Every row comes from one small tree of marks. The marks that hang from a mark follow it in brackets, in alphabetical order. Every link used is in the known rows. Which tree was each row made from?
(in the rows, 128 means zero)
Known rows
vetimel(fizeg vadol(lorenol(siki) vezop(divele))): [ 42 138  91 168  55 165 147 141  97 153 107 114 162 143  73 166 161 161
 119  95 113 163  95 194  97 182 145  97 110  68 104 169  86 154  59]
vetimel(fizeg): [103 120 117  94  99 131 136 135 125  91  82 161 143 132 109 176 116 139
 145 139  90 126 148  83 114 106 159 115  99 151 127 165 118  95 136]
kono(siki vadol): [193 101 149 147 129 138 107 148 154  58 123 107 182 113 102 145 123 136
 116 109 124 128 165  68 164  95  89 137  68 195 107 150  99  51 170]
vetimel(fizeg lorenol(divele) vadol(vezop(siki))): [ 86 104  73 172  48 131 186 126  96 110 151 117 175 176 126 160 162 151
 128 126  74 141 145 244  89 187 145 126  95  56  95 206  46 147  69]
vezop(divele vetimel): [123 150 160  98 129 126 104 141 179  89 160 136  61 118 156 116 113 155
 165 134 136  85 115  94 168 111 109 136 140 144 147 144 128 122 129]
vezop(fizeg vetimel(lorenol(siki) vadol)): [127 101 111 126  92  78 140 102 157 142 162 117 126 149 148  95  93 106
 144  96 100 116 140 165 174 149  95 107 122  87 184 187 120 125  70]
divele(lorenol(fizeg vezop)): [127 165 131 105 137 138 140 111 113 161  66 181 118 138 108 166 144 119
 125 144 165 149 140 115  55 109 176 111 162 159 156 101 156 109 169]
siki(fizeg(lorenol(divele vezop) vetimel) vadol): [128 145 135 125 176 141 115  73  89 143  88 144 129  81 147 118 107 112
 160 155 124 173  93 134 123 104 172 124 204 100 148 103 160 167 159]
vezop(siki(fizeg) vetimel): [183 130 123  82 130 144 132 152 161 106 139 144 120 107 152  69  96 105
 148 137 132  96 137 112 198 123 140 165 136 113 183 160 181  83 138]
divele(lorenol(fizeg)): [131 165 141 114 144 100 137 131 115 159  88 152 124 119 115 167 136 137
 122 164 141 127 150  78 100 107 152 118 136 168 132 102 138  82 177]
siki(vadol(vezop(vetimel))): [136 173 156 120 131 162  83 111 124 110 135 111 137  98 167  72 122 114
 156 113 115 108 115  80 158  79 128 175 135 148 104 171 226 117 159]
kono(lorenol(fizeg(vetimel(vadol)) siki) vezop(divele)): [113  82 149 210 117 109 145 123 144 169 124 107 121 146  93 186 126  71
 108 101 151 174 133 136 128 176 132 120 122  72 148 105  32 153 137]
fizeg(lorenol(divele siki)): [155 146 133 132  98  22 138 107 110 110 159 106 141 126 110 147 127 146
 118 157 133 100 138 126 128 162 114 107 149 108 137  73  64  96 161]
lorenol(vezop(vadol)): [166 138 103 118 139 152 110 106 128  99  96 153 115 141 134 108 134 123
 143 140 146 102 124 108  89  82 138 136 129 170 131 135 152 150 124]
kono(siki vezop(fizeg(vetimel) vadol(lorenol(divele)))): [137  55 165 141 123 149 101 154 185 132 149 104 111 115 126 135 133 102
  92  91 130 138 120  70 139 137  69 171  76 143  75  87 125 162 118]
vadol(lorenol(siki) vezop): [112 199 137 136  68 139 112 192 102 139 107 109 160 111  93 121 165 121
  88  93 153 121 114 142 121 155 136 123  94 134 111  99 158 105 120]
vetimel(fizeg lorenol(divele(vezop)) vadol): [ 57  95  98 145  92 111 171 121 127 131 116 127 160 184 120 206 166 136
 140 129  73 143 160 204  65 156 146  94 107  97  89 183  15 164  71]
divele(lorenol(vezop)): [134 184 146 101 156 152 116 135 116 142  90 162 133 126 125 170 163 137
 119 140 169 112 147 108  77  94 152 104 142 179 129 109 124 116 169]
kono(siki vezop(divele fizeg)): [ 99  91 171 123 126 127 108 164 194  72 170 142 117 171 100 143 133 118
 104  82 123 138 136  99 122 154  84 128 119 133 118 120 123  93 179]
fizeg(vetimel(vadol(lorenol))): [120 142 148 147 128 138  96 156 124 155  95 115 136  81 116 161 126 148
 143 140 129 127 108  96 160 107 132 103  78 163 137 131  92 168  77]
vadol(vezop): [135 178 145 117  97 137  99 164 109  90 115 136 145 137 128 118 150 126
 128 131 128 109 124 124  99 117 140 130  91 176 122 139 168  89 158]
vadol(vezop(divele(lorenol))): [101 201 163 129 143 155 106 168 105 132 140 126 114 140 137 145 178 175
 111 136 155 110 114 147  89 134 123 119 135 154  92 118 126 116 165]
lorenol(vezop): [136 162 129  95 120 143 117 131 128  85  91 174 120 143 118 140 137 116
 143 125 148 118 136 123  81  98 162 113 128 172 164 126 149 118 150]
vezop(vadol): [175 132 112 129 149 110 106 128 132  98 125 118 123 122 145 107 127 144
 140 164 122  79 134  63 138  84 106 146  99 178 108 145 138 127 127]
siki(fizeg): [126 161 117  94 141 130 127 156 124  91  76 159 137 118 130 129 123 103
 143 155 122 133 147 104 134 105 159 118 131 157 167 144 167  70 165]
kono(siki vadol(lorenol) vezop(divele(fizeg(vetimel)))): [115  57 207 189 147 231 100 208 197 136 125 107 147  95  73 170 150 151
  88  70 163 171 126  78 160 143 101 113  77 170  54  90  68 150 123]
lorenol(divele(fizeg vezop(siki vadol))): [163  62 127 106 177 143 150 140 140 149 183 116 106 165 146  91 149 147
 102 161 147  95 144 157 101 143 107 155 118 152  69  79 118 164  97]
divele(fizeg(vetimel) lorenol(vezop(vadol))): [163  98 154 113 211 224 105 119 117 217  96 153 111  95 146 132 131 148
 114 162 197 137 117  87 114  76 147 107 132 196  93  88 144 189  94]
lorenol(divele vezop(siki(fizeg) vadol)): [168 112  63 109 143 152 167 104 119  90 142 150 101 149 158  90 140 112
 127 156 153 124 133 187  89 137 144 174 156  99 153 118 151 145 125]

Which tree is each row?
[ 63 102  78 156  73  98 180 113 118 102 117 128 152 159 129 210 149 147
 152 148  66 144 163 177  99 149 148  99 102  87 107 196  18 141  76]
vetimel(fizeg lorenol(divele) vadol)
[122  91 136  84 139 133 146 101 147 130 176 114 115 138 159 108 121 124
 142 114 106 110 135 134 124 130 120 184 142 101 101 133 138 153 132]
lorenol(divele(vezop(siki(vadol) vetimel(fizeg))))
[111 165 120 153 150 146 114 167 143 122 127 109  80 111 130 125 158 195
 128 150 127  82 104 103 140 116 109 131 131 141  71 119 102 178  89]
vezop(divele vadol(lorenol))
[114 101 159 136 146 187 109 161 130 186  96 131 132  85 109 153 121 152
 136 155 140 144 112 101 166 108 149  84  85 174 114 114 111 164  52]
divele(fizeg(vetimel(vadol(lorenol))))
[ 97 199 130 131 147 174 112 132 109 127  77 139 137  91 118 127 149 140
 138 112 121 125 115  99 117  80 166 130 154 146  96 119 181 156 140]
siki(vadol(lorenol(vezop)))
[ 93 176 129 144 134 127 129 129 112 142  76 130 133  90 106 127 124 140
 141 134  96 142 122  76 137  93 161 141 146 134  99 115 195 125 145]
siki(vadol(lorenol(fizeg)))
[173 120 119  90 154 142 121  78 138 189 138 132 102 130 158  86 116 106
 113 108 178 111 126 113 111 112 100 141 161 128 151 116 175 151 119]
divele(lorenol(siki vezop(fizeg vadol vetimel)))
[ 89 144 120 152 131 116 132 109  93 162 167 106 137 169 125 123 151 153
 110 117 143 138 107 195  92 174  95 100 142 103 137 144 122 133 117]
vetimel(vadol(vezop(divele(lorenol(siki)) fizeg)))
[114 131 123 147 141  84 131 130 108 127 176  93 129  93 162 138 105 116
 127 123 127 139 136 133 174 127 116 132 118 111 130  93  96 147 125]
fizeg(vetimel(lorenol(divele siki(vadol))))
[146  91  57 125  86  88 175  56 118 118 136 143  90 165 122 112 112  81
 125 137 168 162 134 166  56 151 141 165 156  95 173  76 156 134 119]
lorenol(divele fizeg siki vezop(vadol))
[124 143  91 147  82  56 163 148 127 122 115 136 141 149  97 138 113 100
 117 120 118 143 158 147 139 156 155 102 125 103 161 118 115  83 132]
vetimel(lorenol(fizeg siki))
[134 139 117 131  92 110 125  78 113 144 135 116 143 118 124  62  87  75
 139  96 136 159 108 110 148 126 138 173 153  94 161 132 244  90 155]
lorenol(fizeg siki(vadol(vezop(vetimel))))
[ 92 149 134 102 167  95 140 136 116 153 171 129  88 149 134 136 127 165
 105 125 146 118 124 145 118 160  92  93 165 121 147  90 120 110 157]
vezop(divele(lorenol(siki)) fizeg)
[112 116 119 103 113  79 151  91 150 122 190 105  92 129 189  85  88  97
 141  97  96 117 147 151 169 142  92 151 154  79 147 135 160 122 120]
vezop(fizeg vetimel(lorenol(divele siki(vadol))))
[158 132 147 123 112  89 125 137 141  82 113 131 158 115 104 149 134 120
 119 155 112 138 150 111 155 129 124 125 142 116 119 119 102  46 172]
kono(siki(fizeg(lorenol(divele))))
[120 115 155 135 174  71 103  89 106 164 173 106 101 113 125  89  71 176
 135 118 105 136  64 135 173 156  92  90 191  87 154  92 127 172 139]
vezop(divele fizeg(lorenol(siki(vadol)) vetimel))
[118  91  98 111  98 181 151  86 155 118 149 159 101 161 120 121 113 153
 165 105 129 126 103 185 122 148 151 132 157  65 174 201 100 175  71]
lorenol(vezop(divele siki vetimel(fizeg vadol)))
[171  80 123 102 169 117  96 109 127 138 130 127  83 120 165  84  79 135
 143 147 107 108  95  83 150  99  89 139 101 179 142 132 169 170 107]
vezop(fizeg(vetimel) vadol)
[152 136 128  98 104 132 124 153 104 105 161 139 134 167 131  67 125 142
 111 111 107 102 110 178 110 163 116 145 109 136 148 146 193 105 148]
vadol(vezop(fizeg siki))
[174 139 152 127 122 106 102 152 143  98  86 136 182 107  85 134 126 119
 118 142 109 133 141  86 174 111 131 107 141 131 128 139 120  45 171]
kono(siki(fizeg(lorenol)))
[ 97  99  92 170 102  91 181 123 122 135 173 107 154 152 126 160 142 124
 118 147 132 141 175 196 138 169 127  89 111  93 122 130  42 117  64]
vetimel(lorenol(divele(fizeg) siki) vadol)
[167 128 128 137 180 108 131 107  93 139 152 109 148  79 147  87  96 147
 139 167 107 131 100 132 187 132 141 149 172  79 137 105 135 142 159]
vezop(siki(fizeg(lorenol(divele) vetimel) vadol))
[124 150 115 129 150 149 105 121  79 142 122 111 169  85 137  78  99  74
 122 105 147 177 100 129 167 121 143 149 137 112 159 123 226 103 154]
lorenol(siki(fizeg(vetimel) vadol(vezop)))
[167 111 142 136 142 138 161 124 143 144 132  99 123 150 167 143 159  78
 122 137 120 109 168 194 129 141 122 159 131  88 116 154  60 135 119]
kono(lorenol(divele(vezop(siki(fizeg) vetimel(vadol)))))
[136  72 142 149 149 125 102 148 164 139 129 127 115 141 149 112 114 104
 120 106 109 118 121  93 126 128 104 129  93 154 114 127 125 192 123]
kono(vezop(fizeg(vetimel(lorenol)) vadol))
